Each row comes from the steps of one path. Every step used is in the known rows, and no mark comes twice. Write the path behind each row, first mark first.
Known rows:
luteron > gova > tipev > bapif: [-32  -4   2  -7   2   2  27  16  16   3   1   4 -12   3  31 -14  -5  -6
  -4 -14   5   0  -6  17  -1  21   1  -7   5  15  -2 -11   8  -2  -1  26
 -13  -1  -6   6  10  -6]
nimi > feni > luteron: [ -5 -16  -1   4   0  11  -9  -3   0   8 -21 -14   4   4   5   3   8   3
   7   8  -2 -12   0  -6 -10 -15   4 -23   3   3   6   8 -11   6  13  -1
   2  -6   4  -1  20   8]
luteron > feni > tipev > gova: [ 18  -3   4   4  -6   5 -22  -9  -3   2  15   6   5  -8 -28  -3 -36 -10
   2  10   6   6   5  23   2   9  -6  14  -7  -8   9 -10  21  -3  -8 -12
   5  11   2  -2 -15   0]
nimi > feni: [ -6  -7   4   1   5  -1   0   0   2   0  -3 -11   3  -5   7 -18  12   6
   6   5  -3 -15  -4  -5  -1 -15   0 -13  -1  -2   5   4  -9   9  12  12
   1  -2   2  -6   9   8]
luteron > bapif > nimi: [  6   2  -4  -7   0  -1  11  -4 -10  11 -17  19   7   6  -8  14  13   0
  -5   2   1  12   6  12   1   1   1  16  -8   0  -9  -5   8  -1   0 -21
  -3 -10   1 -10  -6  -5]
gova > tipev: [-15 -15   7  -6   0  13  17   5  -2   0  -3   1   7  14  15  -7   3  -1
  -5   7   0  -8  -4  17  -1   4   1 -13   5   9   2 -12   1   2  -3   6
 -10  -2  -5  -9   0   0]
bapif > nimi > feni: [  1  -2   4   0   3 -10  14  -3   1   1  -5   6   3 -10   7  10  25   2
  13   7  -2  -8   2  -1   4 -10  -2 -10  -9 -12   0   6  -3   8  11   0
   8  -2   0 -10   1   6]
nimi > feni > tipev > gova: [ 21   2   5   8  -7  -7 -14  -3 -10  -1  13 -16  -8  -2 -20 -15   2   4
   2   4   1 -12  -3  16   8 -13  -7 -11  -6 -13   2   0   9   4   3  -2
   9  -8   6  -4   3  -1]
nimi > feni > tipev > gova > luteron: [ 22  13   5   4  -2  -9 -11  -4 -20  -9  33 -17  -3   2 -23 -11   5   5
  -5   0  -5   1   4  -8   9 -14  -4  -7  -2  -5  -9  -6 -12   0   1  -9
   6  -3   5  -9  -4   3]
bapif > nimi > feni > luteron > gova: [-11  -5  -4   4  -5   3  12  -1   7  11 -21  -2   6  -1  10  23  20  -6
  14  -5   1 -14   1   5 -11   1   1 -14 -11 -12  -6  11   3   0  10  15
  10  -6  -2  -2  26   2]
gova > luteron: [ -3   8  -2   0   5  11   2  -4 -10  -4  16   0  16   8   1  -4  -1  -3
   0  -1  -3   4   2 -24  -1   0   5   4   0  16 -13  -9 -14  -3   1   6
  -3  10  -6  -9 -10   6]
tipev > gova > nimi: [  0  11   1  -3   6  -1 -17   5  -7 -11   8  -5   7  12 -13 -12 -32   0
   0   3  -6  -3 -15  -4   4   7   1   8 -13  18  24   3  11  -4  -1 -19
   3   4  -8   3  -2  -5]
feni > tipev: [  6 -10  -4   2  -6   7 -11   6  -2   4   0  -5   4   4  -2 -12 -11   0
   2  -1   7  -6  -2   2  -2  -3  -5   9   1  -9  -5  -1   7   5 -10  11
   0   1   0   3 -12  -2]
tipev > gova > luteron: [  6  19   5   3   2   3   1  -3 -23  -7  32   1  11  14 -16   1  -9  -3
  -1   1  -6   2   4 -15   6   3   0   5  -6  21  -7 -14  -4 -11   4 -16
  -1   8   0 -14  -7   2]
tipev > bapif > nimi > feni: [-11   3   5   1   8 -19  14   6  16   0   0   8 -14 -19  21   8  26   0
  12   1  -5  -3   1 -16   7  -8  -5  -6   4  -5   0   8  -3   2  15  -3
   1   1   2  -3  -3   5]
gova > luteron > bapif > nimi > feni > tipev: [ 26  14  -2   0  -3 -16   6 -10 -16   0   7   4   2  -6 -17  13  38  10
  -8   0   0  16  19  -9   5 -11   1  10   6 -19 -26   4 -26   5  -3 -10
   4 -11   7  -6  -7  -1]
tipev > gova: [  2   3   5   3   0   6  -6   1 -14   1   9   0   7  11 -13  -6 -15  -4
   2   5  -2  -9  -6   8   6   2  -4   0 -15   9   7 -12  17  -7   3 -17
   0   1  -1  -8  -4  -4]
bapif > nimi > feni > tipev: [ 12  -4  -3   4  -8 -15   5  -4   1   0  -1  -1  -4 -10  -1   6  25   1
  12   4   3  -8   0   3   5 -14  -8  -6  -1 -27  -8   9   2   9  -1  11
   7  -4   2  -3  -7  -1]
luteron > bapif: [ -2  -2  -5  -4   3   8  -4  -2  -9   9 -17   6   5   9 -11 -14  -5   7
 -13  -1   4   8   0   5  -1   3   5  10   2  11  -4  -9   1   3  -1 -13
  -6  -7   3  -5   1   0]
feni > tipev > gova > nimi > bapif: [ 23  14  -8   1  -4  14 -28   9 -15 -14   3  -7  22   9 -22 -19 -32  -4
  -9   3  -2 -20 -12  19   9   1   0   5  -8  -4  19   8  17  -3 -11 -12
  -2  13   6  11 -14 -14]

Write each row's path:
[  0 -11  -2   3   0 -11  -6   7  18  -2   5 -10 -24 -16  11 -19   5   8
  -1  -4   4  -2  -3 -15   2 -11  -5  -5  12 -10   1   5  -4  11   0  11
  -2   2   6  11  -3   2] | nimi > feni > tipev > bapif
[-14  -6   7  -8   9 -17  31   4  13  -3   2   9 -21 -12  33  14  35   2
   5   8  -5  -5   2   9  10  -5  -3 -20   9   1  -1  -2  -5   6   9   0
  -5  -2  -2  -8   1   3] | gova > tipev > bapif > nimi > feni
[ -3  -2  -8   4  -5 -11   7   2  13   2   3  14 -15  -7  12  11   3  -3
   9  -6   1   4   1 -10   6   4  -7  14   6 -11  -9   0  16  -7  -6   3
  -2   7  -1   6 -22  -1] | feni > tipev > bapif > nimi
[-24 -16   1  -1  -4  21  14   4   1  13 -18  -7   7  25  16   9  -7  -8
  -1  -5   6 -11   2  28 -16  16   6 -16   1   8   1  -8   6  -3  -4  14
  -5 -11  -8   3  25  -1] | feni > luteron > gova > tipev
[ -2  -8  -6  -4  -5  10  -1 -10 -12  20 -33  17   7  15 -11  32  11   1
  -2   6   3   8  11  10 -10  -4   4   9  -2   3  -8   0   3  -6   0 -29
  -1 -15   3  -7   5  -2] | feni > luteron > bapif > nimi
[  6   1   1   3  -1  12 -13 -12   2  -1  22   9  15  -8 -11  -1 -22  -7
   0   6   3  17  13  -9  -5   5   2  18  10   0  -9  -7 -10   0 -11  10
   0  19   1   1 -24   7] | gova > luteron > feni > tipev
[-24   0  -9   1   0  17 -13  10   7   1 -26  -6  16  15   5  -3 -31  -7
   0 -11   4  -3 -15  -7 -20  17   9   6  -9  14  16  12   0  -4  -4  18
   3   3 -11  19  21  -1] | feni > luteron > gova > nimi
[-20   8  -4  -5   4   4  -2  12  11  -8 -10  -3  12   6   5 -25 -26  -7
  -1 -11   1  -2 -18  -7  -6  19   4  12 -13   8  12   8   4   0  -6  27
   2   4 -12  16  11  -7] | luteron > gova > nimi
[-16  -4   4  -4  -1   8  25  10   3   5  -6  -2   8  15  17 -15   0  -7
  -2  -6   6  -9  -5  28  -2  18   1 -13  -3   7  -4 -10   9   2  -6  27
  -6  -7 -12  -2  16  -5] | luteron > gova > tipev
[ 19  28   8  -6   3 -19   7 -15 -26  -4  16   6   1  -1 -28  21  32   5
  -8   5  -8  14  16  -2  11  -7   0   2  -4   1 -13  -4 -17  -7  12 -34
   6 -10   7 -19   3   3] | tipev > gova > luteron > bapif > nimi > feni
[ -3   1  -2  -1   7 -15 -15  10  20 -18   0 -13 -19 -16  12 -28  -8   7
  -6  -6  -2   3 -12 -25   2 -12   0   4  15  -5  18  19 -11  10  -3  11
   2   4   0  23  -2   1] | gova > nimi > feni > tipev > bapif
[-30 -10  -2  -4  -3   6  29   8  15  14 -16  14 -12  11  28  35  10 -11
   2 -10   1   0   2  16  -9  16   1  -7   3   5  -7  -3  10  -8  -1   8
 -10  -1 -11   5  12  -5] | feni > luteron > gova > tipev > bapif > nimi
[-12   7  -6   1   5 -18  -6  14  29 -12  -3 -15 -18 -18  13 -32 -13   3
  -6 -21   4   4 -12 -15   1   5   0   6   9  -3  13  18  -6   9  -6  32
   4  -2  -2  31  12  -5] | luteron > gova > nimi > feni > tipev > bapif
[-15  -8  -2   3   4  -4   4  -2  14   9 -15   5 -18 -10  22  31  18   1
  14   5  -5  -1   3 -19  -3 -15   0 -10   7   2   2  10  -5  -4  14 -11
  -1   3   1   1   9   6] | tipev > bapif > nimi > feni > luteron
[ 24   7   3   3  -8 -20  -3  -4 -10  -2  10  -4  -6  -3 -15  11  17   2
  12   6   0 -10   4  16  12 -13 -11  -4 -14 -26  -1   3  16   2   1 -11
   9  -4   6  -8  -5  -1] | bapif > nimi > feni > tipev > gova
[  3   4   0   5   5   5  -9  -6  14  -2  26  13  -4 -22  -1   3 -26  -7
  -1  -5   2  20  13 -26  -2   9   3  23  22   6  -8 -10 -11  -6  -8   6
  -3  22  -1  10 -27   9] | gova > luteron > feni > tipev > bapif
[ 32  24  -4  -1  -5  -9  -2  -7 -32  -2  16  10   3  10 -37  26   8  -1
 -13  -2  -1  21  15   7  10   2  -3  25  -2  -7 -26 -10   4 -12 -10 -36
   0  -4   2 -11 -19  -8] | feni > tipev > gova > luteron > bapif > nimi
[  4  13   7  -4   9 -11 -16   4  -5 -17   8 -12   0   0 -12 -21 -13   5
  -1   6  -8  -4 -14  -5   7  -5   0  -8  -8  10  29  10  -2   6   9 -11
   7  -1   0   2  12  -1] | tipev > gova > nimi > feni
[-16 -12   4  -7   5   6  18   7   8   2   2   6 -14   5  29  -9   1   3
  -6   1  -1   0  -5   3   3   7   2 -10   7  18   3 -14   3   1   0   3
 -14   4  -3  -3  -6   0] | gova > tipev > bapif
[ -1 -11   1   2   0   4 -14  -4  24   4   8  14 -11 -24   7  -7 -32  -6
   0   2   7  14   5  -4  -2  11  -3  18  13  -3   6  -5  16   3  -8   6
  -4  16   3  11 -19   3] | luteron > feni > tipev > bapif
[  7  -3  -5   2  -1 -10 -19   6   8 -17  -3 -19  -1  -6  -3 -28  -3   8
  -4   3   1  -5 -11 -11   1 -10   1  -2   4 -10  16  19 -12   9  -6  14
   7  -1   1  15   1   1] | gova > nimi > feni > tipev
[ -4   4   4   0   9  17  -1 -14   1   0  19  13  19 -10  -3   2 -18  -8
   4   4  -4  14  13 -19  -6  11   7  10   8  15  -6 -11 -14  -6   1   6
  -1  18  -6  -8 -15  14] | gova > luteron > feni
[ 10 -10   2   7  -3  -4 -10   0   5   1  -1 -17  -4  -7  -4 -18  10   7
   4   1   2  -7  -2   2   1 -13  -3  -9   4 -17  -3   6  -5  10  -1  18
   4  -8   5   0   1   5] | nimi > feni > tipev
[ -2 -13  -6   0  -5  23 -13  -5 -14  18 -31   3   4  16 -12   9  -9   3
  -8   3   3   6   6   2 -15  -5   9   7   4  11  -2  -4  -4  -3   2 -22
  -4 -10   1   0  15   0] | feni > luteron > bapif
[ 27  18   6   4  -6 -18   1 -10 -18  -9  29  -2  -2  -3 -21  17  26  -2
   4   4  -6   3  12  -4  14 -12  -6   0  -8 -17 -17   0  -6  -5   1 -11
   8  -1   3 -14 -10  -1] | bapif > nimi > feni > tipev > gova > luteron
[ 12   9  -5  -2  -6   0 -27   5  -8 -16  11  -9   5   9 -22 -16 -34   1
  -5   0   0  -2 -12   5   4   3  -2  11  -4   3  20   4  17  -2 -12 -10
   4   4  -3  10 -12  -9] | feni > tipev > gova > nimi
[ 12   4   2  -3   4 -14  10  -8  -8   5 -17   9  -1  -7  -9  10  32   8
  -2   6   3   4   8   6   1  -8   0  -2  -6  -7  -7   4  -7   7   9 -16
   6 -15   7 -11   6   1] | luteron > bapif > nimi > feni
[ -8   5 -13   3   0  34 -11  14   1   3 -31  -4  32  15   4  -2 -31 -11
  -4  -8   2 -24 -12   9 -14  11   9  -5  -9  11  17  16   4   0  -4  19
  -3  11   1  23  16  -9] | feni > luteron > gova > nimi > bapif
[  8  17  -1  -4   3  -2  13  -9 -18   3   4  19  13   7 -12  24  17   1
  -9  -1  -3  22  13 -14  -1   0   4  20   1   5 -24 -10 -14 -10  -2 -19
  -4  -1  -1 -16 -14   0] | gova > luteron > bapif > nimi
[-17 -16   4  -3   4  -5  19  -4  14   6 -13   4 -21   0  34  32  30   2
   5  10  -4  -4   9   8  -5  -9   0 -27  14   1   2   3  -8   1  12 -11
  -7  -4  -1  -2  14   4] | gova > tipev > bapif > nimi > feni > luteron
[ -3 -12  -8   3   0   1  -7   6  11   5   5  -3 -14  -5   9 -14 -14   3
  -2 -10   5   4  -7 -11   3  -1  -5  15   8  -1  -2  -5  10   1  -9   7
  -6   7   0  11 -15   0] | feni > tipev > bapif
[-21 -15   4   1  -3  13  16   6   5   9 -20 -15   1  12  17   2  16  -3
   2  -1   6 -16   1  29 -13   2   6 -33   1   2   1   0 -11   7   7  22
   0 -13  -1   1  39   5] | nimi > feni > luteron > gova > tipev
